Known rows, with every step that occurs:
U -> M -> T -> V: [ -5.6  -3.3 -20.7  33.5 -20.5   9.0  17.6 -15.1 -10.9 -16.5 -10.7  18.4
  -3.3 -10.7   4.0  21.2   1.2   3.2  -9.7  -7.1   1.2  -4.9  -7.0 -24.0
 -50.8]
W -> T -> V -> Y -> M: [-19.5 -23.6 -12.4  21.1 -18.9   9.8  24.9 -18.3 -21.8   1.8 -18.4 -10.2
  33.6  12.2   2.2  40.7 -11.9  12.8 -27.2 -14.5   4.5  12.1 -26.7 -16.9
 -34.3]
W -> T -> V: [  1.6 -22.8 -18.8   4.7 -28.5  11.1  -6.8 -12.9  -4.9  15.0 -13.6  12.6
  18.4  31.3  -7.0  23.7  23.9  23.1  -2.2  -6.2   4.7  -8.3  -5.9 -20.3
 -51.4]
M -> Y -> T: [-13.1 -30.6  -3.5  26.7   7.2 -17.9   1.4 -27.5 -24.5 -43.5 -22.0   9.3
  15.5   6.8 -10.6 -22.7  21.5 -31.7  -8.9 -12.0   2.7  25.1 -18.1 -12.5
  -3.2]
V -> W -> T -> Y -> U -> M: [-34.8 -50.1 -10.7  10.8  13.4 -27.9  -5.6 -11.4  11.4   0.2  -0.9  11.3
  11.4 -39.1  18.0  40.6  -1.8  41.2  22.5 -12.2  54.6 -12.3 -19.8 -28.2
 -17.0]
Y -> U -> M -> T -> V -> W: [-14.4 -28.5 -18.2  35.2  -8.1 -11.9  -3.9 -18.6   3.1 -23.8  -2.5  36.6
   9.2 -14.7  13.4  41.9 -21.4  38.7  13.0  -6.8   9.4  -7.7 -22.7 -30.2
 -46.8]
V -> T: [-26.7 -26.3 -16.6  25.1 -10.2   0.1  -3.3 -40.4 -12.7   7.2 -11.6  12.3
  26.8  14.6  -8.3  -8.8  -4.4 -17.2   5.5 -11.3   0.3 -21.1  -8.4 -17.2
 -14.7]
T -> V -> Y -> M: [-22.7 -24.1  -2.7  38.6 -11.3   5.1  32.9 -14.6 -27.9 -19.3 -24.0 -10.2
  31.7   9.7   8.0  39.7 -25.5  -5.3 -18.0 -11.8   8.8  14.5 -21.2 -15.8
 -22.9]
W -> T: [-11.0 -32.0 -28.9  -5.4 -14.1  -2.2 -11.0 -16.7  -3.9  12.9 -11.4  14.0
  24.6   9.2 -12.9   6.9  33.2  28.7   3.8  -0.5  12.7 -15.2 -14.7 -21.4
 -27.7]
M -> T -> Y -> U -> W: [-12.1 -28.2  10.8  41.6  22.9 -20.2 -22.3  -8.7  -5.2 -18.7   3.7  -6.4
  10.6  13.7   0.2   6.1 -13.1  24.7  17.3 -18.7  54.5  -5.8 -13.3 -16.2
 -25.2]
U -> M -> V -> W: [-30.7 -31.2 -27.2  25.3 -24.1  -0.8   0.4 -20.9  -7.8 -26.9   0.1  46.9
  15.0 -13.0   0.6  22.4 -15.8  23.1  14.7  -8.0  21.4  -2.8 -21.6 -43.3
   1.8]
Y -> M -> V -> T -> W: [-29.4 -17.7 -24.1  28.0 -38.9   1.9  25.6 -28.9 -32.3  -6.2 -14.6  17.5
  18.4  42.9 -19.6 -13.6 -63.0  28.8 -15.1 -31.8  14.9  -3.9 -34.0 -23.3
  -8.4]
V -> Y: [-29.8 -29.4  -5.1  25.7 -10.4  -2.0   7.9 -16.0 -14.1 -16.3  -9.6   1.9
  39.2  -0.6   7.4  30.8  11.3 -18.9  17.6  -8.9  16.3   8.9  -6.5 -18.0
 -17.0]
W -> T -> Y -> M: [-24.6 -29.3 -10.8  13.3   7.1   0.7  15.5  -6.9 -26.3  -5.1 -25.7 -22.1
  14.1   9.7 -10.7  12.1 -13.6  27.4 -25.5 -11.5  42.2 -11.6 -30.6 -14.8
 -18.9]
T -> V -> W: [-13.9 -38.1  -5.2  26.7 -17.7   5.2 -13.1 -10.7  -5.0 -22.3 -14.8  34.9
  29.3  23.6   5.3  47.6  -9.2  18.4  22.4  -2.1   4.8 -10.0 -14.5 -32.9
 -42.9]
T -> V -> Y: [-17.5 -20.4   2.2  32.0 -24.5  10.7   9.7 -12.9 -14.8  -8.2 -10.2   0.8
  35.7  19.0  12.8  45.6   2.8 -21.4   9.4 -14.6   9.1  15.7  -0.1 -18.0
 -40.5]
W -> T -> V -> Y -> M -> U: [-12.0 -35.4  -5.7  17.0 -52.1  16.3  19.0 -21.7 -26.7  -1.9  -3.4   2.4
  16.4   8.5  -2.3  24.1   3.5   8.2 -16.5  -8.1  -3.3  36.5 -28.9 -16.1
 -21.8]
M -> Y -> T -> V -> W: [ -8.5 -33.9   3.5  34.0 -11.4  -1.5 -10.9 -22.7 -18.9 -42.5 -14.6  31.4
  25.0  23.4   1.7  25.6  -4.2 -11.3   3.1 -15.3  -6.5  19.5 -21.4 -26.0
 -36.3]
W -> T -> Y -> U: [-18.0 -42.0  -7.2   7.9  11.7 -24.4 -14.6  -5.5  -4.2   7.0 -11.8 -16.5
  14.8  11.6   2.5   8.4   7.0  39.2  11.0 -11.4  57.8 -13.8  -9.4  -7.8
 -16.4]
M -> Y: [-19.7 -20.5   5.1  25.7   4.2   0.0   6.8  -7.0 -25.4 -23.5 -21.2  12.0
  15.1  -0.7  -5.8 -15.3  26.8  -0.9   5.2   3.9   7.5  27.7 -10.7 -19.7
   7.9]
Y -> M -> U -> W: [-13.3 -53.3   5.4  32.3 -11.8  -5.7  -0.6 -18.4 -13.5 -24.4  -1.7  18.3
   7.6  -1.2 -10.5   0.6   1.3  12.8   9.7   4.3  14.1  18.9 -30.9 -26.7
   7.1]
M -> U -> W -> T: [ -2.1 -46.8  -7.5   1.4 -32.1   5.0 -30.3 -22.8   1.7   7.7  15.0  25.3
  13.3  11.1 -15.9   5.5  44.8  27.4  20.7  -4.3   9.5  11.8 -17.4 -28.9
 -24.3]
Y -> U: [-16.5 -49.7 -13.1  23.5  14.8 -38.5  -6.9 -15.0   1.6 -15.7 -21.3   8.1
  20.9   1.6   3.7  -2.8   3.5  27.9  23.9   4.5  31.6  -9.2 -10.6 -10.5
   5.7]

Rows:
[-23.4 -51.7  -5.0  10.7 -27.1   9.9  -1.2 -11.8 -28.1 -19.1  -6.4   5.4
   8.4   3.5  -8.0  20.1 -10.8  34.9  -4.9  -3.6  27.4  12.2 -38.7 -24.0
 -12.8]	V -> W -> T -> Y -> M -> U
[-34.6 -15.1 -23.4  23.4 -43.9  -0.9  21.1 -30.3 -14.7   1.6   0.1  33.8
  11.2  13.0  -7.4  -1.6 -37.0  11.4   7.4 -33.1  17.1  -4.6 -18.6 -33.6
 -13.5]	U -> M -> V -> T -> W
[-11.6 -42.7  18.0  42.4 -30.1   9.4   9.0 -17.6 -17.2 -18.1   5.5   8.6
  20.3   8.8   2.6  33.0  -6.4  -6.0   4.2 -12.6   5.7  38.6 -23.6 -24.2
 -16.9]	T -> V -> Y -> M -> U -> W
[-32.1 -29.8 -12.0  34.3  -8.9   7.7   4.9  -9.4 -36.0 -36.5 -14.5  11.5
  16.5  28.4  -8.6  13.7 -55.1  34.0 -12.7 -14.6  41.5  -4.8 -35.0 -31.6
   0.2]	T -> Y -> M -> V -> W
[-10.1 -44.2  -9.4  29.9 -14.7  -7.9 -15.8 -27.2  -7.6 -39.7 -16.3  32.6
  30.4  27.3   2.0  39.0 -12.1  -7.2   9.8 -14.2   1.3  -9.3 -19.5 -25.5
 -47.9]	Y -> T -> V -> W
[ -6.7 -51.3   7.8  27.0 -20.9  -0.7 -20.2 -17.2  -4.4 -18.4   6.8  28.6
  11.6   5.5  -6.6   5.1  27.6   2.1  32.3   0.5  13.7  18.7 -13.1 -28.9
  -5.5]	M -> U -> W
[-11.8 -30.6 -16.2  12.8 -19.3  -9.7 -23.0 -27.4   2.5  16.4  19.6   9.2
  28.0  24.1  -3.2  10.3   7.0  39.1  11.1 -23.0  34.8  13.5 -17.7 -23.6
  -8.9]	M -> V -> Y -> U -> W -> T
[-17.6 -45.3 -14.8  16.9 -15.0 -29.8   9.1 -16.9  -9.0 -38.6 -24.9  23.4
  25.8  23.5  -9.2   8.6  -7.9   3.2  11.6 -22.2  20.8  -4.7 -26.0 -19.0
 -38.5]	Y -> T -> W
[-22.0 -24.7 -20.6  22.0  -6.3 -31.3  21.0  -5.7  -0.2 -23.3  -8.7  27.7
   1.9 -21.5   2.5  11.9 -18.0  51.3  15.6 -13.7  29.4  -3.3 -27.9 -23.4
 -35.4]	Y -> U -> M -> T -> W
[-28.0 -36.0  -3.1  33.0  -1.2 -26.3  20.1 -17.7  11.2  -5.3  -5.4   5.8
  18.6 -36.2  30.6  46.1  -3.3  -2.8  17.5 -12.4  24.5  13.0  -4.4 -19.1
 -13.1]	T -> V -> Y -> U -> M
[-22.7 -29.4 -41.2  -0.6 -34.5   5.5  -9.7 -26.4  -2.1   6.3   8.1  43.5
  15.1  -6.6  -6.4  23.2   5.0  46.9   4.4 -11.2  16.7  -7.7 -26.1 -41.8
 -17.2]	U -> M -> V -> W -> T
[-11.0 -37.8  11.9   8.1 -20.0  11.6 -26.6  -9.0  -8.9   5.3  13.7  -0.9
   7.8  17.3  -8.6  15.1  26.3  14.8  18.3 -14.9  43.4   7.8 -12.9 -23.9
 -32.2]	M -> U -> W -> T -> Y
[-23.8 -44.1   4.0  28.5  24.6 -29.6  -6.8  -1.3  -8.4 -19.3 -18.7 -15.5
  15.5   8.9   8.8   6.3 -11.3  17.2  19.7  -7.5  61.2  -9.8  -6.9  -5.8
  -4.3]	T -> Y -> U
[-33.0 -21.6   4.7  30.8   0.1   7.6  -3.9 -24.5 -25.8   2.1 -12.1 -12.8
  21.1  23.2  -2.1   4.6 -17.5 -26.8   6.5 -24.3  33.7 -21.4  -1.5 -12.7
 -24.6]	V -> T -> Y
[  6.6 -25.0  10.4  18.6  -8.4  -4.9 -20.5 -11.9   0.0  14.7   1.3  11.5
  15.5  22.9   1.5  11.7  27.9  37.2   6.2 -11.9  11.5  23.9  -9.9 -20.4
 -28.7]	M -> Y -> U -> W -> T -> V
[  6.4 -36.1  -4.4  13.9  -9.6 -11.3 -24.7 -15.4  10.9  17.9   0.2  13.4
  18.8  30.2   0.6  25.0  17.2  41.7  13.8 -11.4  19.7  -3.8  -7.1 -21.5
 -40.4]	Y -> U -> W -> T -> V
[-30.4 -29.3  -8.8  19.1 -26.4  -7.1   6.2 -24.1 -12.0   0.7 -15.4  23.7
  28.6  28.4  -9.1   7.0 -21.2  12.0  19.8 -23.5  11.1 -13.2 -16.9 -23.8
 -36.4]	V -> T -> W
[ -1.4  -5.9 -18.2  37.9 -13.2  11.8  21.4 -14.0 -29.8 -24.1 -25.2   1.9
   5.5  22.6 -10.9   7.7 -27.7  21.0 -33.8  -4.6  -1.0  -5.1 -25.1 -14.5
 -46.1]	Y -> M -> T -> V
[-16.1 -14.6 -13.5  23.0 -13.6  12.6   2.4 -13.5 -31.8  -4.5  -3.0  -9.3
   6.3  36.2 -18.7  -5.3 -30.7  34.6 -26.8 -25.2  50.6   0.7 -30.6 -24.2
  -2.1]	U -> W -> T -> Y -> M -> V
[-27.2 -12.3 -14.8  30.2 -19.6  -3.4  35.7  -7.2 -32.8 -30.5 -16.7   9.2
  26.4  10.6  -9.1  23.3 -39.7  33.8 -14.4 -20.7  14.9  10.1 -42.8 -20.5
 -45.7]	V -> Y -> M -> T -> W
[-17.0 -41.3 -24.8  -3.9 -15.4  -0.3 -24.6 -17.7  -1.5   3.3  -4.4  34.1
  33.0   6.8  -9.7  29.7  21.1  45.9  17.6   0.4   9.7 -17.2 -25.6 -31.7
 -37.9]	V -> W -> T
[-23.2 -48.3  -7.9   9.3  10.6 -22.5 -25.7  -8.6   0.0  -0.9  -8.5   0.4
  23.4  12.5   7.3  27.0  -7.0  49.3  21.3 -11.7  56.3 -15.6 -18.7 -17.0
 -22.7]	V -> W -> T -> Y -> U
[-34.5 -14.6 -20.8  30.7 -28.8   4.6  23.2 -23.8 -15.0 -12.7   5.1  13.7
  19.1 -14.1   9.1  21.4  -5.4 -16.3   0.9 -20.6  23.9  20.9  -9.6 -29.3
   4.4]	U -> M -> V -> Y
[-28.2 -41.7 -11.8  10.2  15.4 -31.0   5.4 -11.2   8.8   7.2  -7.8  -6.5
   2.9 -38.5  14.0  22.8  10.8  26.8  12.6 -13.3  55.5 -11.4 -11.6 -18.6
  -8.2]	W -> T -> Y -> U -> M
[-22.2 -10.2 -27.1  28.7 -31.3  13.1  -4.7 -44.0 -26.7   5.4  -2.8  15.2
  19.4  40.0 -15.6 -29.9 -23.9  -8.8  -7.6 -20.9   8.2 -13.6  -8.6 -19.6
   0.0]	M -> V -> T
[-22.1 -21.8 -13.4   8.3 -25.5  18.6 -21.0  -7.9 -21.7  -3.0   1.6  10.0
  17.7  36.1  -9.0  21.3 -11.0  36.2   1.6 -21.6  49.3 -11.2 -18.6 -29.5
 -31.9]	M -> V -> W -> T -> Y
[-27.5  -5.3  -7.0  31.2   8.4   4.4  16.1  -6.5 -19.3 -24.5  -8.0  -4.8
  -5.0 -23.1   1.9  14.3  -6.9  -4.6  -5.8 -17.1  42.9 -12.1 -11.9 -22.2
 -35.5]	U -> M -> T -> Y
[-26.5 -33.9 -28.2  30.9 -16.7   1.4   4.8 -18.3 -30.0 -35.2 -14.7  30.9
  22.7  20.5 -12.2   7.9 -44.4  40.7  -8.4  -6.3  18.9  -4.4 -38.7 -34.4
   7.6]	Y -> M -> V -> W
[-23.0 -15.5 -13.7  35.1  -8.5   8.3  22.6  -7.1 -42.4 -28.0 -21.7 -13.8
   3.4  32.8 -13.8 -14.6 -45.5  16.6 -30.1 -16.4  49.5   0.1 -25.8 -17.6
  13.3]	T -> Y -> M -> V
[-27.6 -38.6  -8.4  21.7 -22.0 -22.9  16.7 -19.2 -12.3 -40.8 -15.5  14.9
  40.3  22.0  -0.1  29.6 -13.5 -16.5  15.3 -34.3  21.5  12.4 -25.0 -18.4
 -43.9]	V -> Y -> T -> W
[  5.3 -25.0  -3.3  11.3 -21.1  11.2 -19.8 -15.3   3.7  15.9   0.3  16.1
  20.8  31.8  -5.6  32.8  25.1  24.6   7.4 -12.9   7.2  -4.1  -7.2 -29.0
 -54.1]	U -> W -> T -> V
[-34.1 -43.3  -0.6  28.5  24.5 -36.7  12.8  -6.7   5.3 -13.7 -13.1  -5.1
   1.4 -38.5  20.4  21.0  -4.5   7.0  20.9  -9.6  57.8  -7.0  -6.6 -17.8
   2.6]	T -> Y -> U -> M
